What can hang from each mark
K: T
H: T W
L: A U
T: A F H K N S
D: L T W
U: J T
P: M T
A: M
M: P S
J: A D K N P S
B: D F

(in the rows, 128 means zero)
Known rows, with every way that one mark hangs from another
(M (P (T H)) S): [160 139 112 112 135 162 144 160 126  68  70 169 103 108 137 129 134 138
 113 126 189  68 141 108 153 112  88 126  81 150  94 137 140  93 126 150
 165  85]
(J (A M) (P T) S): [151 121 115 123  96 121 162 154 130  49 108 133  87  88 147 121 175 127
 146 127 124  95 135  39 115  98 119  89 131 121  93 131 195  92 162 149
 159 105]
(B (D L (T H))): [151  99 155 112 160 117 107 150 112  72 128 127  97 133 106 116 121 200
 123 133 193 104 155 137 187 138  84 112  98 167 102 125 195  65 103 136
 119 109]
(B (D (L (A M)) (T H))): [142 122 157 112 133  96 114 162 114  69 111  98  93 123  95 104 140 199
 117 153 186 111 170 108 181 126  91 108  91 155 106 116 211  80 130 151
 129  92]
(J A (D W) N S): [129 122 144 125 112 124 123 166 135  59 131 144  92 103 119 139 163 140
 162 110 142 123 124  94 142 125 119 104 123 135  57 106 200  76 106 169
 125  95]
(U (T F N)): [138 126 131 131 147 120 120 140 107  73 128 122 129 125  99 122 114 165
 110 139 152  90 185  80 152 117  91 131 100 144 111 111 173  76 125 179
 116  64]
(J D K P): [148  93 124 103 131 132 143 172 112  65 125 133 109 108 127 147 120 142
 131  98 140 119 131  78 150 136 108 125 128 136 106 110 197  89 113 182
 112 104]
(J A D K S): [145 107 120 116 116 131 149 173 121  61 130 136 105 103 130 139 144 121
 158  97 120 121 111  85 132 112 118 108 131 131 101 106 205  82 115 165
 134 102]
(D (L A U) (T N) W): [165 130 189  89 107  98  96 148 113  60 154  86  98 130  53 100 142 202
 117 150 182 100 189  95 173 149  93 145  71 151  73 135 214  74 116 137
 102  78]
(J A (K (T N S))): [143 134 133 116 142  92 158 143 108  65 134 137  97 120  97 111 144 146
 132 114 104 112 111  72  89 110  86 126  94 132  90 123 167 106 126 162
 142  80]
(M (P (T A F K))): [155 158 115 108 151 163 158 149  95  77  92 159 130 115 123 110 104 127
 108 120 153  89 171  77 119 128  95 152 122 122 105 118 143 109 135 176
 160 104]
(K (T F S)): [142 118 116 116 186 132 144 128 110  72 111 133 111 124 103 124 127 151
 113 123 168 112 170  72 131 106  75 121 102 125 121 121 141  97 111 163
 137  91]
(A (M (P (T K)) S)): [155 152 110 111 132 157 159 169 118  79  61 157  96 105 150 131 130 127
 120 129 180  80 143  85 130 106  97 137  97 137 110 148 134 121 138 175
 181  96]
(T F H N): [116 144 134 132 167 119 131 144 108  73 108 150 128 124  93 113 115 157
 110 133 167  94 167  84 134 133  70 127 116 139  98 104 178  77 120 165
 124  62]
(K (T (H W) S)): [146 133 151 139 190 104 140 118 125  47 119 135 104 111  88 133 144 161
 115 136 176 108 160  90 130 125  84 110  85 132 110 120 143  74 125 154
 139  71]
(U (J K S)): [140 118 131 112 116 102 140 165 109  63 131 109 135 127 125 130 129 135
 140 110 141  94 144  77 140 109 114 105  95 134 104 117 184  86 124 152
 129 108]
(K (T (A M) (H W) S)): [129 161 164 145 179  84 152 116 133  45 106 125 108  89  88 119 166 148
 106 143 149 121 151  75 106 124  84 121  86 122 110 124 145  82 147 170
 169  59]
(K (T F)): [150 111 103 119 168 147 134 149 107  71 108 137  96 128 100 139 125 151
 121 128 174 111 171  79 159 106  89 111 111 126 130 115 148  84 117 167
 128  93]
(D L (T F H S) W): [133 119 186 107 179 102 108 126 131  64 131 113 130 132  83 113 127 196
 123 136 211 104 168  91 157 152  56 128 108 150  76 126 182  91  80 141
 130  91]
(H T W): [176 113 151 144 160 131 127 139 126  33 138 111 100 120 102 138 127 153
 144 130 190  91 195 119 147 142 117 128  95 128 152 132 187  59 128 166
 110  93]
(A M): [147 119 124 123 143 135 131 161 126  65 102 117  94 123 125 136 136 137
 130 131 174  98 162  93 158 114  98 117  94 130 124 144 168  97 129 172
 141  92]
(H (T A K) W): [165 149 168 150 167 110 148 135 111  35 139 117 119 112  86 118 118 141
 125 121 156 105 191 112 109 155 119 155 110 121 148 135 180  62 137 169
 131  94]
(P M (T N)): [171 151 125 127 120 142 142 153 107  60 127 153 100 111 139 120 125 137
 128 135 151  71 136 103 132 127  88 133  79 139  83 136 149 102 137 159
 148  88]
(H (T K) W): [170 127 155 149 171 123 142 142 114  40 135 120 109 122  92 135 112 151
 138 123 186  97 195 108 129 151 117 138 113 126 152 132 179  67 129 169
 118  96]
(T F K): [138 128 118 124 171 144 145 152  94  76 107 140 123 135 107 126  99 139
 115 121 174 105 183  79 141 127  92 130 132 125 128 127 162  94 114 173
 132 105]
(A (M (P (T F H)) S)): [134 149 102 113 142 157 151 158 124  77  47 165 111  97 142 132 141 134
 116 139 193  80 148  68 147 103  79 117 105 137 104 119 144 104 138 178
 179  73]
(T A F (H W) K N): [108 190 169 153 182  97 151 125  93  56 121 155 146 106  72 103 113 148
  96 140 147 112 172  80  95 157  86 145 133 122 106 101 172  66 137 181
 141  60]
(L A): [161 129 128 118 127 136 132 162 111  56 116 105 103 133 100 115 127 144
 111 132 166  97 190 102 159 116 108 125  82 125 125 135 181  90 130 158
 119  95]
(B F): [137  95 120 124 155 137 128 157 118  62 113 121 101 132 116 121 112 143
 127 108 184 106 166 113 166 127 101 115  79 129 138 143 166  88 116 169
 124 109]
(H W): [161 121 143 134 155 144 124 142 117  41 130 123 100 123 112 141 128 144
 127 136 189  98 177 114 162 133 114 116  91 123 132 141 167  71 124 165
 120  97]
(P (T S)): [169 123 124 106 153 148 147 136 122  51 121 129 114 122 132 109 128 140
 119 121 163  74 155 103 132 125  80 127  81 139  93 147 154  97 123 137
 137 104]
(M (P T) S): [171 131 105 102 127 180 143 161 121  69  82 158  95 112 150 131 132 131
 118 123 187  70 147 116 155 105 100 132  75 140 110 148 139 101 124 157
 160 102]
(U (J (D (T A N)))): [125 151 169 116 118  82 118 164 142  65 158 114 138 108 103 113 126 161
 103 119 118 103 154 120 125 146  99 158 103 160  82  86 185  75 125 178
 101  58]
(A (M (P (T N)) S)): [146 159 117 109 120 150 145 162 128  77  75 158  91 100 151 119 142 136
 121 138 173  73 132  98 127 104  87 139  76 141  98 134 148 110 141 175
 169  71]
(D (L U) (T A)): [168 117 166  93 122 122 113 144 118  64 146  97 107 124  86 117 138 174
 106 135 160 104 176 106 165 131  98 151  90 146 105 153 200  69 126 138
 122 105]
(K (T F H S)): [129 125 124 123 194 116 145 125 114  72 100 142 120 120  89 122 128 158
 107 126 172 109 165  65 131 112  63 115 107 133 106 109 144  89 116 159
 143  75]
(T (A (M P S)) F): [122 155 122 116 144 148 145 154 120  83  63 147 116  99 138 127 141 119
 103 131 172 113 167  81 131  97  96 146 100 115 137 137 152 108 131 202
 182  84]
(L (A M) (U J (T F))): [139 129 130 112  94  81 120 154 106  66 104  70 144 114  76 128 145 162
  87 156 146  96 240  11 187  90 125 114  77 130 122 105 181  75 181 186
 120  60]
(K T): [164 108 114 121 154 141 131 156 119  65 113 131  80 129 103 140 132 152
 124 123 167 104 157 102 161 110  96 114  90 135 124 133 146  85 117 157
 130  94]
(A (M (P (T F N)) S)): [132 163 107 107 132 156 147 154 115  83  69 164 106  99 147 118 135 136
 119 142 179  80 145  76 125 102  80 137  99 134 104 116 149 110 140 187
 168  68]
(H (T N S) W): [154 140 176 144 177  98 136 111 126  39 152 116 118 113  96 109 126 161
 132 131 169  90 185 112  97 149  92 147  84 129 127 125 187  69 127 166
 112  69]
(D L): [164 113 143 119 145 142 118 161 106  65 127 121  93 146 109 130 122 164
 121 129 188  97 173 120 178 119  97 123  92 132 122 147 179  80 111 147
 125 116]

Rows
[127 143 135 128 164 127 139 144 109  63 103 140 135 117  94 112 123 140
 100 125 156 106 171  87 139 131  81 131 116 127 112 119 172  74 124 164
 144  81]	(T A F H)
[136 144 130 134 151 123 149 147 124  59  91 119 118  97 113 117 143 132
 117 126 167 111 177  93 117 116  95 149 108 123 156 137 182  76 135 185
 160  80]	(H (T (A (M S)) F))
[123 140 124 125 100 123 141 165 137  82  89 145  84 110 152 139 164 124
 156 131 134 106 140  59 117  79 124 106 115 121  89 120 190 118 146 187
 160  97]	(J (A (M P)) N S)
[145 153 137 129 151 113 137 146 112  66 129 138  93 116  88 108 136 150
 109 127 126 110 145 107 117 121  88 143  88 132 106 122 154  78 129 162
 139  71]	(K (T A N))
[143  93 116 102 166 146 116 141 110  73 124 128 114 124 127 119 108 170
 127 127 186 108 170 115 170 130  89 115 114 153 125 116 182  81 101 166
 112 109]	(B (D (T F)))
[138 150 151 146 169 104 131 135 117  50 124 148  91 113  77 132 139 168
 121 145 167 103 150  98 134 133  89 112  92 138 102 105 156  61 133 163
 126  52]	(K (T (H W) N))
[125 130 131 119 114 111 118 179 121  72 130 132 120 127 122 149 126 150
 118 116 143 103 159 105 162 122 116 121 102 146  85  90 176  76 132 187
  94  90]	(U (J D N))
[137 148 130 126 149 136 147 150 127  75  71 137 114  97 127 124 138 129
 119 125 176 106 185  84 118 106  99 157 105 118 155 131 168  95 135 201
 171  79]	(H (T (A (M P S)) F))
[173 155 141 121 138 135 158 131 114  51 124 139 122  98 142 107 136 120
 109 123 133  84 144 100 108 126  85 146  69 126  86 158 137 112 139 151
 176 105]	(P M (T A S))
[130 134 133 119 190 127 154 130  98  76 111 133 140 132 110 112 101 137
 104 117 170 107 182  71 111 125  79 138 123 123 118 132 155 107 109 169
 139 102]	(T F K S)
[143 122 119 108 146 125 141 171 107  75 131 142  92 113  99 139 124 153
 138 108 131 119 105  98 137 130  86 131 107 148  93  90 169  84 110 179
 114  70]	(J D (K (T N)))
[166 113 142 114 121 120 122 139 115  61 127 102 123 108  86 124 140 149
  91 131 131  95 196  77 172 112 113 141  68 144 113 153 172  58 142 158
 135  82]	(L (U (T A)))
[115 175 164 148 170 106 136 122 108  49 126 144 138 103  80 106 126 151
 103 145 153 106 172  92 115 148  87 136 113 121 108  99 179  59 135 178
 135  56]	(T A F (H W) N)
[144 111 124 132 125 135 140 164 131  61 126 140  96 104 128 137 149 128
 145 106 138 116 140  94 139 106 117 108 129 130 106 110 194  73 118 161
 133  94]	(J A D S)
[147 118 149  96  86  92 121 160 134  64 144  79 133 100  95 127 146 162
 113 126 143 105 189  68 159 113 124 123  98 154  92  86 214  65 141 150
  95  73]	(L A (U (J (D T) S)))
[143 115 150 102 159 132 111 139  95  73 137 121 115 126 111 101 117 184
 111 133 172 121 171 126 166 133  91 133 112 143 124 121 194  68 107 157
 125 122]	(B (D L (T A F)))
[143 124 135 128 182 107 143 132 126  67 106 138 104 120  93 124 136 158
 108 122 165 102 152  86 132 116  71 117  84 142  96 128 142  88 115 145
 145  75]	(K (T H S))
[152 150 128 115 138 140 136 152 121  72  98 165 106 117 120 114 120 150
 121 130 167  62 143  97 136 132  77 133  86 151  71 111 156  96 134 154
 142  66]	(M (P (T H N)))
[138 144 132 122 134 118 164 152 110  70 132 159 117  88 128 110 124 146
 129 107 122  98 126  67  95 139 100 130 149 143  71  90 192  76 132 153
 126  85]	(J D (P (T K N)) S)
[174 102 165  99 139 136  99 149 104  59 129 115  89 137  78 131 138 174
 124 131 207 106 188  97 203 137  98 124  76 134  93 163 182  64 108 137
 128 113]	(D (L U) W)
[124 175 146 122 130 122 143 156 126  83  78 152 102  98 134 112 146 128
 102 133 149 102 145 105 109 106  92 161  76 129 113 143 154 106 134 193
 179  64]	(T (A (M P S)) N)
[139 150 116 106 168 146 164 138 110  85  75 148 128 111 141 116 115 130
 119 128 174  87 171  43 107 115  79 138 118 122 101 122 138 137 136 184
 169  96]	(A (M (P (T F K S))))
[149 130 164 112 123  69 125 122 118  60 137  88 158 111  85 111 143 154
  73 127 116  90 212  59 148 106 111 145  51 143  97 143 160  66 154 155
 135  76]	(L (U J (T A S)))
[134 157 173 163 160  82 133 133 109  55 130 130 131 114  75 126 116 172
 106 147 152  88 175  86 135 146 101 131 102 150  98 111 166  63 136 173
 127  48]	(U (T (H W) K N))
[144 120 161 119 115 125 105 180 118  62 137 142  79 128  99 143 151 168
 147 123 164 125 140 113 179 135 115 116 115 136  64 117 199  76 107 172
 115 106]	(J A (D L W) N)
[149  92 136 100 164 143 106 146  97  76 132 122 103 138 117 116 110 192
 124 136 199 113 174 122 187 128  89 116 115 150 127 118 195  73  98 155
 112 124]	(B (D L (T F)))
[158 132  94 102 140 186 143 155 110  75  76 164 109 110 148 130 124 132
 116 128 193  77 161  94 154 103  91 131  97 133 117 129 141 101 124 170
 159 101]	(M (P (T F)) S)
[ 94 183 144 138 154 100 149 146 117  73  80 151 131  94 102 102 144 137
  94 140 148 109 146  83 105 118  69 143 108 133 105 120 170  78 139 184
 172  48]	(T (A (M S)) F H N)
[134 121 134 132 107 102 133 173 129  60 133 132 116 108 124 138 150 132
 132 105 129 112 155  82 144 102 129 102 120 130 100  94 187  68 134 165
 125  89]	(U (J A D S))
[161 161 140 107 159 139 166 135 111  71 102 150 130 112 129  96 115 126
 102 113 140  83 157  91  93 131  88 162  92 128  90 142 135 123 131 160
 169 105]	(M (P (T A K S)))
[ 99 186 164 136 194  83 164 120  98  76 113 154 162 113  79  79 106 144
  83 123 128 109 163  73  66 145  58 162 125 130  85 111 165  93 124 168
 153  63]	(T A F H K N S)
[116 174 171 144 202  97 161 108 100  51 115 142 158 103  83 104 116 140
  91 133 157 118 183  74  91 150  82 144 126 115 114 117 160  81 128 172
 155  79]	(T A F (H W) K S)
[119 143 140 129 198 111 155 131 102  75  98 145 150 126  95 110 102 145
  99 121 170 103 175  65 111 134  67 133 128 132 102 120 157 100 113 161
 145  86]	(T F H K S)
[165 143 122 108 131 159 135 154 117  72 110 155  98 123 133 116 117 145
 128 128 164  65 149 106 138 124  89 138  82 140  86 122 155 103 130 161
 136  83]	(M (P (T N)))
[146 141 120 121 126 140 150 152 101  70 123 169 117  87 143 132 120 143
 119 123 140 100 139  61 127 138  90 134 135 131  81  87 171  92 140 189
 131  79]	(J D (P M (T F N)))
[131 187 152 121 154  97 173 134 114  63 115 133 130 101 113  77 131 132
 104 128 115  88 136  79  66 138  72 159  98 132  76 137 154 111 150 161
 168  73]	(P (T (A M) K N S))
[139 140 148 109 136  94 130 115  97  72 129  92 149 111  68  96 128 169
  80 149 135  95 222  36 135 109  91 146  72 137 101 115 190  78 152 167
 115  52]	(L A (U (T F N S)))
